Each row was made from one path, in order. Every step used is in the known rows, and no mark comes twice. Write each row's path.
Known rows:
t -> k -> r -> z: [ 15.4 -20.3  14.1   5.7  -3.6  12.7  -4.6  36.4 -14.5  -3.3 -46.1  14.5
 -12.9 -41.0 -32.9  29.7   4.4   5.5  17.1  -3.1  -1.4]
n -> a: [ 28.6  -8.6  28.0  25.2  -1.3 -25.6   6.5  17.0 -17.2   6.4  -7.3  -2.0
 -23.5 -13.2 -46.1  33.3  -7.7  24.9  -1.6   7.5  -4.8]
r -> k: [ 63.1 -10.2  44.9  21.2   8.8   5.5 -15.7  30.8 -19.9  13.3 -16.4  -1.7
 -16.2  25.4 -23.4  25.2 -17.4  35.3   7.8   1.8 -12.0]
z -> a: [ 23.8 -14.5  14.4  31.3   4.9 -26.1   2.0  23.9  -9.9   2.9 -16.7  -4.8
 -17.9 -36.1 -41.2  14.6  -7.1  17.0  -4.7  11.4 -10.9]
c -> k -> s: [ 50.6 -41.7  40.3  20.8  -5.6  36.7  17.6  47.9  -3.0 -14.3 -10.0 -17.3
 -60.2 -11.8 -14.5  25.7   7.1  12.5 -15.7  -9.3 -27.5]
c -> k -> r -> z: [ 17.5 -22.5  32.2   0.8  -5.5  20.1  -3.2  36.3 -16.8 -14.4 -38.0  15.4
  -9.9 -23.7 -39.3  44.0  -9.3  10.8   2.6 -11.9  -4.5]
n -> s -> k: [ 24.1 -20.8  50.4  18.4 -15.2  11.6   8.0  -1.1   3.2  26.1 -23.2   0.0
  -6.6 -36.9 -30.9  37.0   0.5  30.2  -2.0  -4.8  -2.3]
t -> k -> s -> z: [ 21.8  -8.4   4.8  38.9  23.5  21.2  -4.4  53.2 -26.5  -7.6 -32.2 -10.9
 -43.6  -6.2 -25.0   4.7  -1.4   9.6  -7.6  12.2 -24.5]
n -> s: [  9.8   5.1  42.8  33.8   1.2   6.2   0.7  19.8 -19.8  10.5  -8.8 -10.9
 -34.4 -14.1 -32.0  33.3  -9.1  16.0  -5.3   5.2   4.2]
c -> k -> r -> z -> s -> n -> a: [ -9.2  19.5  30.1  29.5 -11.8   4.2  14.6   2.1 -14.1  -3.6 -14.9  11.3
   9.5 -26.9 -43.1  27.6 -10.6  21.0  -5.6   3.8   8.8]
c -> k -> s -> n: [ 24.0   1.5  60.2  28.3 -20.9  39.0  18.5  21.9 -18.8  -7.7 -19.3   0.8
 -31.5 -16.0 -19.6  -2.5  11.8  11.8  -6.2  -3.9  -8.3]
a -> z -> s -> n -> r -> k -> t: [ 25.0 -11.2  16.6   4.2   3.8   9.4  -3.7   8.9 -22.1  12.6 -10.2  -6.4
   7.5   6.4 -37.9  66.5  -4.1  -6.1 -27.4  -4.0  -0.8]
k -> s -> n: [ 16.6  15.0  54.1  23.9 -23.7  26.5  15.3  22.0 -28.4   2.9 -19.5  -3.3
 -31.5 -17.6 -19.1 -16.9  23.1   5.6   2.5  -3.1  -0.3]
t -> k -> r -> z -> s -> n: [-25.2  19.6  26.3  22.4 -12.9  31.0   5.9  10.5 -22.0   7.7 -42.0  14.0
  13.7 -32.1 -22.6  -9.5   5.2  16.0   4.9   5.1  17.6]
t -> k -> r -> z -> s -> n -> a: [-10.6  21.0  17.4  33.1 -10.2  -0.9  13.4   2.5 -12.6   4.0 -20.4  10.3
   7.5 -38.3 -38.9  18.3  -1.3  17.5   4.1   9.6  11.1]
k -> t: [ 16.5 -15.6  24.5  -8.1  -1.6   0.4   2.8  22.0 -22.6  13.9  -9.7 -18.8
 -28.6  -3.6 -36.4  49.7   4.3  -8.0 -31.0  11.0  -3.5]
t -> k -> s: [ 47.7 -38.3  14.6  28.4  -1.5  26.7  16.0  48.2   0.6   0.9 -21.5 -19.8
 -65.7 -35.8  -4.7   6.3  25.7   5.3   4.3   2.9 -23.7]
z -> s: [-12.7 -13.0  12.1  16.4   6.4  12.1   1.0  29.7 -19.8  15.6 -25.6 -10.5
  -8.0  -3.2 -19.9   4.7 -10.0  28.9 -14.5   6.8   9.5]
r -> z -> s -> k -> t: [  1.6 -30.6  13.5 -18.4  -8.7  15.1   4.3   2.6  -2.8  26.2 -22.6 -12.2
   5.4 -31.4 -32.2  53.5  11.4   5.5 -27.1  -3.4   0.6]
t -> k -> s -> n -> r: [ 39.2 -65.5  19.2  29.7 -19.5  19.2  10.8  20.3 -13.7  -4.3 -30.5   7.3
 -21.1 -38.9 -37.4  15.5  17.2  -8.2 -16.7  -3.1   0.9]
k -> r: [  4.0  17.8  37.4  11.1 -12.3   5.1  13.8  40.3 -24.0  -2.4 -19.7  -4.9
 -19.6  -3.2 -33.5  27.4 -12.5  -7.8 -12.6  14.8   6.7]
t -> k: [ 39.5 -41.6  13.9  31.8   9.2   8.9   2.1  34.0  -0.9  10.3 -41.1   3.2
 -37.4 -30.5 -18.7  14.1  -0.8  23.8   8.6  21.1 -16.1]
z -> s -> k: [  8.2 -34.0  27.6   5.7 -11.1  16.1   8.1   5.1   3.9  29.7 -34.3   0.0
  12.2 -29.5 -22.2  16.3  -0.7  38.6  -8.5  -3.4   2.0]

Which path is each row?
[  9.9   4.4  42.5   4.3 -23.4   9.8  20.0  21.9  -7.2   9.1 -26.0   0.5
  -1.1 -23.0 -33.2  33.8  -6.9   0.8 -10.0   8.6   4.5]  s -> k -> r
[ 11.1   1.8  20.3  23.9  -5.8  13.2  16.8  40.4  -7.0  -0.9 -30.8  -1.2
 -25.0 -24.8 -24.9  28.5  -9.3  -5.8  -5.1  26.2  -1.2]  t -> k -> r
[ 27.0 -23.9  16.1   3.4  -1.6  15.4  -3.8   9.2 -17.7  14.1  -8.6 -12.3
   2.2   4.1 -36.2  56.6  -2.2  -6.3 -36.5   6.3   3.1]  z -> s -> n -> r -> k -> t
[ 32.3 -53.2   5.1  27.7  -4.4  -2.5   0.0  16.8  -2.4 -15.9 -26.9  10.4
  -6.1 -66.2 -48.8  28.4   6.8   7.2  -5.4 -12.8 -13.9]  c -> k -> s -> n -> r -> z -> a
[ 35.8 -70.1  10.8  11.7 -12.4  18.8  -8.4  21.9 -16.6  -5.1 -47.8  20.7
 -11.1 -53.6 -40.5  21.4  23.2   4.0   9.2 -22.8  -1.5]  t -> k -> s -> n -> r -> z
[ 30.2  45.7  41.7  33.1   4.4 -18.8   8.4  13.1 -32.7   0.6 -13.2  15.2
  -4.2  -1.7 -36.5  43.1  -2.3  21.5  29.2 -28.2 -16.5]  r -> k -> s -> n -> a -> z
[ 27.0   5.6   1.5  45.0  21.7 -10.4  -5.7  36.9 -17.3  -7.4 -14.0 -12.5
 -19.8 -20.5 -38.1  11.0  -9.6  13.0  -8.7  10.3 -23.9]  r -> k -> s -> z -> a
[-12.1  24.6  27.0  11.4 -15.5   3.4  23.9  13.8  -5.6   9.9 -22.3   2.8
  17.8 -25.6 -33.9  44.6 -11.6   5.9  -7.2   0.2   6.9]  n -> a -> z -> s -> k -> r
[-20.8 -15.3   7.1   7.8   3.3  28.2  -0.7  31.8 -13.2  -0.9 -34.4   2.2
   6.1 -19.4 -25.7  25.3 -13.0  20.9 -11.4  -5.1   9.5]  c -> k -> r -> z -> s
[  9.9   2.6   2.6  41.5  22.3 -24.0  -9.1  30.9 -23.2  -4.4 -23.6  -2.3
  -9.8 -22.7 -49.6  10.9 -20.1  16.8 -11.7  17.2 -15.5]  s -> z -> a
[-20.3  21.7  40.9  24.4 -12.7  22.1   6.8   9.4 -30.1  13.3 -30.0   5.8
   6.3  -9.2 -24.0 -17.0   0.2  23.2  -6.0   7.2  17.9]  z -> s -> n
[ 47.7 -38.6  17.9  -1.0   2.3   5.4  -7.2  18.3 -16.7  12.0  -6.7 -14.4
 -12.8   6.8 -39.9  69.0  -3.5  -8.0 -33.6   4.9  -6.1]  n -> r -> k -> t
[ 22.2   4.1  42.7  32.9 -18.4  32.4  17.2  22.2 -15.8   3.4 -27.3  -0.3
 -34.0 -32.7 -13.2 -16.4  25.3   6.9   7.9   4.9  -5.6]  t -> k -> s -> n
[-25.5  -5.4   4.1   5.2   1.5  18.7  -2.9  31.6 -20.2   6.2 -34.8  -0.6
   6.8 -20.7 -25.3  15.0  -5.0  17.2  -5.1  -3.6  15.1]  k -> r -> z -> s
[  7.9 -40.4  17.1  25.1 -11.0   6.8   3.7   9.7 -28.3   1.1 -34.5  18.2
  13.1 -19.8 -46.1  23.4  -1.7   3.8 -17.8 -11.6  12.6]  a -> z -> s -> n -> r
[ -5.5  20.2  29.2  33.0  -9.5  -9.1  11.9   0.3 -20.7   8.8 -10.7   3.7
   1.9 -19.3 -40.1  11.3  -4.5  25.6  -3.9   8.8  10.4]  z -> s -> n -> a
[ 24.3  24.2  31.4  25.0  12.7 -35.8   4.6  18.9 -33.1   3.0 -18.7  15.8
  -8.0  -2.4 -45.3  54.0 -12.0  24.5  22.6 -23.0 -15.6]  n -> a -> z
[ 18.3  -5.7  -8.6  48.3  22.4  -9.5  -0.1  37.6 -10.9  -8.8 -22.0 -10.5
 -27.7 -40.3 -37.0   7.1  -4.7   9.6  -8.6  16.0 -25.5]  t -> k -> s -> z -> a
[ 71.3 -47.2  24.6  21.7  -5.0  23.3   2.9  43.6 -10.7  -1.6  -6.7 -19.0
 -45.0  -4.4 -17.4  25.3  14.9   4.1  -6.1 -13.6 -18.0]  n -> r -> k -> s
[ 30.4 -51.6  -7.8  31.3  -2.8  -7.4  -1.0  17.8  -0.8  -8.1 -32.5   9.8
  -8.7 -77.8 -44.5  18.2  15.6   4.2   4.3  -7.4 -11.7]  t -> k -> s -> n -> r -> z -> a
[  7.9  -9.5  32.1  -0.2 -15.2  14.2  -2.1  19.1 -12.5   4.0 -37.0  12.6
   2.1 -43.7 -38.7  40.6   5.1   8.5  12.1 -16.0   5.1]  n -> s -> k -> r -> z
